Known rows, with every way that one mark hangs from another:
selig(tapig(godel(revo) metip rukit(nogeko sonuses))): -20 81 -10 5 1 -4 -41 33 -16 -33 11 -17 19 -20 -67 -5 54
selig(tapig(godel(revo) rukit(nogeko))): -29 64 -13 15 10 7 -12 34 -13 -47 12 -24 -3 -29 -70 6 46
tapig(godel(revo) metip selig): -32 31 34 -10 36 -2 -40 27 -20 -83 -1 -52 8 -24 -40 24 41
selig(tapig(godel(zogig) metip rukit(sonuses))): -27 82 -16 -16 -8 -15 -40 37 -23 -52 16 -35 21 -10 -55 11 62
bomo(nogeko(metip rukit)): -20 -41 -52 -19 56 5 10 0 -51 -20 -12 -8 -25 -26 -59 4 25
bomo(nogeko): -29 -30 -61 -31 46 14 -4 11 -67 -32 12 -42 -32 -33 -34 17 22
sonuses(metip): -13 40 -13 -11 34 20 24 10 -42 -43 24 -21 6 -25 -56 22 31
selig(tapig(godel(revo))): -49 36 -17 -1 18 10 5 41 -5 -63 7 -33 -10 -11 -52 6 50
rukit(nogeko sonuses(metip)): -2 59 -16 -1 22 43 -15 -7 -28 -26 16 -4 41 -32 -59 -13 26
tapig(godel rukit(sonuses) selig): -36 52 39 -5 32 3 -40 -17 -43 -34 27 -44 25 -27 -59 40 44
godel(zogig): -34 38 -40 -43 14 -2 -10 33 -26 -109 -11 -47 1 -37 -29 17 43
rukit(sonuses): -41 40 -27 -41 31 13 -17 -7 -36 -30 7 -18 26 -17 -37 1 45
selig(tapig(godel)): -44 40 -21 -7 18 19 1 30 -10 -61 19 -40 -5 -7 -48 17 47
nogeko(metip rukit): -24 15 -18 -19 49 2 19 -10 -18 -42 -26 19 8 -20 -72 1 38
bomo(nogeko(metip)): -21 -33 -50 -22 43 6 16 17 -50 -17 -2 -36 -24 -30 -58 7 28
selig(tapig(godel metip)): -32 53 -21 -15 13 9 -19 35 -15 -60 18 -39 2 -2 -45 13 50
tapig(godel rukit): -35 27 15 -26 46 -3 -14 10 -24 -67 29 -33 2 -28 -57 46 30
tapig(godel(revo) metip rukit(nogeko sonuses) selig): -8 76 45 10 19 -5 -76 6 -32 -41 7 -29 36 -41 -66 12 42

Rows:
-27 31 -20 -24 49 15 -6 -25 -41 -34 1 23 21 -13 -47 2 35 -> nogeko(rukit(sonuses(metip)))
-35 67 -6 6 -3 -12 -6 46 -15 -48 11 -26 12 -17 -69 3 60 -> selig(tapig(godel(revo zogig) rukit(sonuses(metip))))
-14 65 36 -11 29 -12 -58 -1 -48 -53 25 -52 14 -31 -54 49 42 -> tapig(godel metip rukit selig)
-28 22 -13 -23 46 1 9 -18 -16 -23 -26 28 30 -11 -73 -12 44 -> nogeko(metip rukit(sonuses))
-13 64 41 11 9 4 -44 6 -16 -65 4 -47 40 -43 -78 22 42 -> tapig(godel(zogig) rukit(nogeko(metip) sonuses) selig)
-37 47 36 2 20 -21 -30 28 -28 -91 -2 -55 2 -48 -59 38 47 -> tapig(godel(revo zogig) rukit selig)
-23 72 -12 7 -7 4 -18 33 -5 -50 10 -29 21 -20 -75 1 54 -> selig(tapig(godel(zogig) rukit(nogeko(metip) sonuses)))
-12 83 -20 -3 -8 -2 -40 41 -17 -72 15 -37 10 -24 -60 13 51 -> selig(tapig(godel(zogig) metip rukit(nogeko)))
-8 104 2 -16 5 -17 -71 -25 -82 -1 12 -32 32 -35 -51 23 59 -> tapig(metip rukit(sonuses) selig)
3 100 9 22 8 18 -40 -32 -70 2 19 -23 30 -52 -73 17 43 -> tapig(rukit(nogeko sonuses(metip)) selig)
-19 95 -40 6 -6 12 -25 5 -40 -8 13 -16 11 -28 -64 -2 57 -> selig(tapig(rukit(nogeko sonuses)))
-31 56 -25 -18 1 2 -23 49 -9 -85 10 -48 6 -7 -42 12 54 -> selig(tapig(godel(zogig) metip))
-31 71 -10 -1 -3 -3 -11 34 -20 -48 25 -32 16 -13 -64 14 57 -> selig(tapig(godel(zogig) rukit(sonuses(metip))))
-28 70 -13 6 6 16 -23 16 -17 -32 24 -24 14 -18 -66 7 49 -> selig(tapig(godel rukit(nogeko sonuses)))
-20 65 37 -8 12 -35 -59 37 -33 -91 -3 -54 13 -44 -54 34 51 -> tapig(godel(revo zogig) metip rukit selig)
-23 63 39 15 11 -3 -53 18 -18 -77 -5 -41 28 -51 -65 14 43 -> tapig(godel(revo zogig) rukit(nogeko sonuses) selig)
-25 43 22 -28 39 -29 -38 36 -23 -68 12 -23 9 -28 -58 27 39 -> tapig(godel(revo) metip rukit)
-14 62 53 32 26 11 -34 1 -28 -32 16 -25 29 -44 -81 16 36 -> tapig(godel(revo) rukit(nogeko sonuses(metip)) selig)
-8 58 36 16 15 5 -32 15 -16 -85 3 -54 20 -52 -78 35 35 -> tapig(godel(zogig) rukit(nogeko(metip)) selig)
-29 75 -15 -8 -5 -24 -29 55 -17 -68 5 -34 3 -21 -58 10 61 -> selig(tapig(godel(revo zogig) metip rukit))
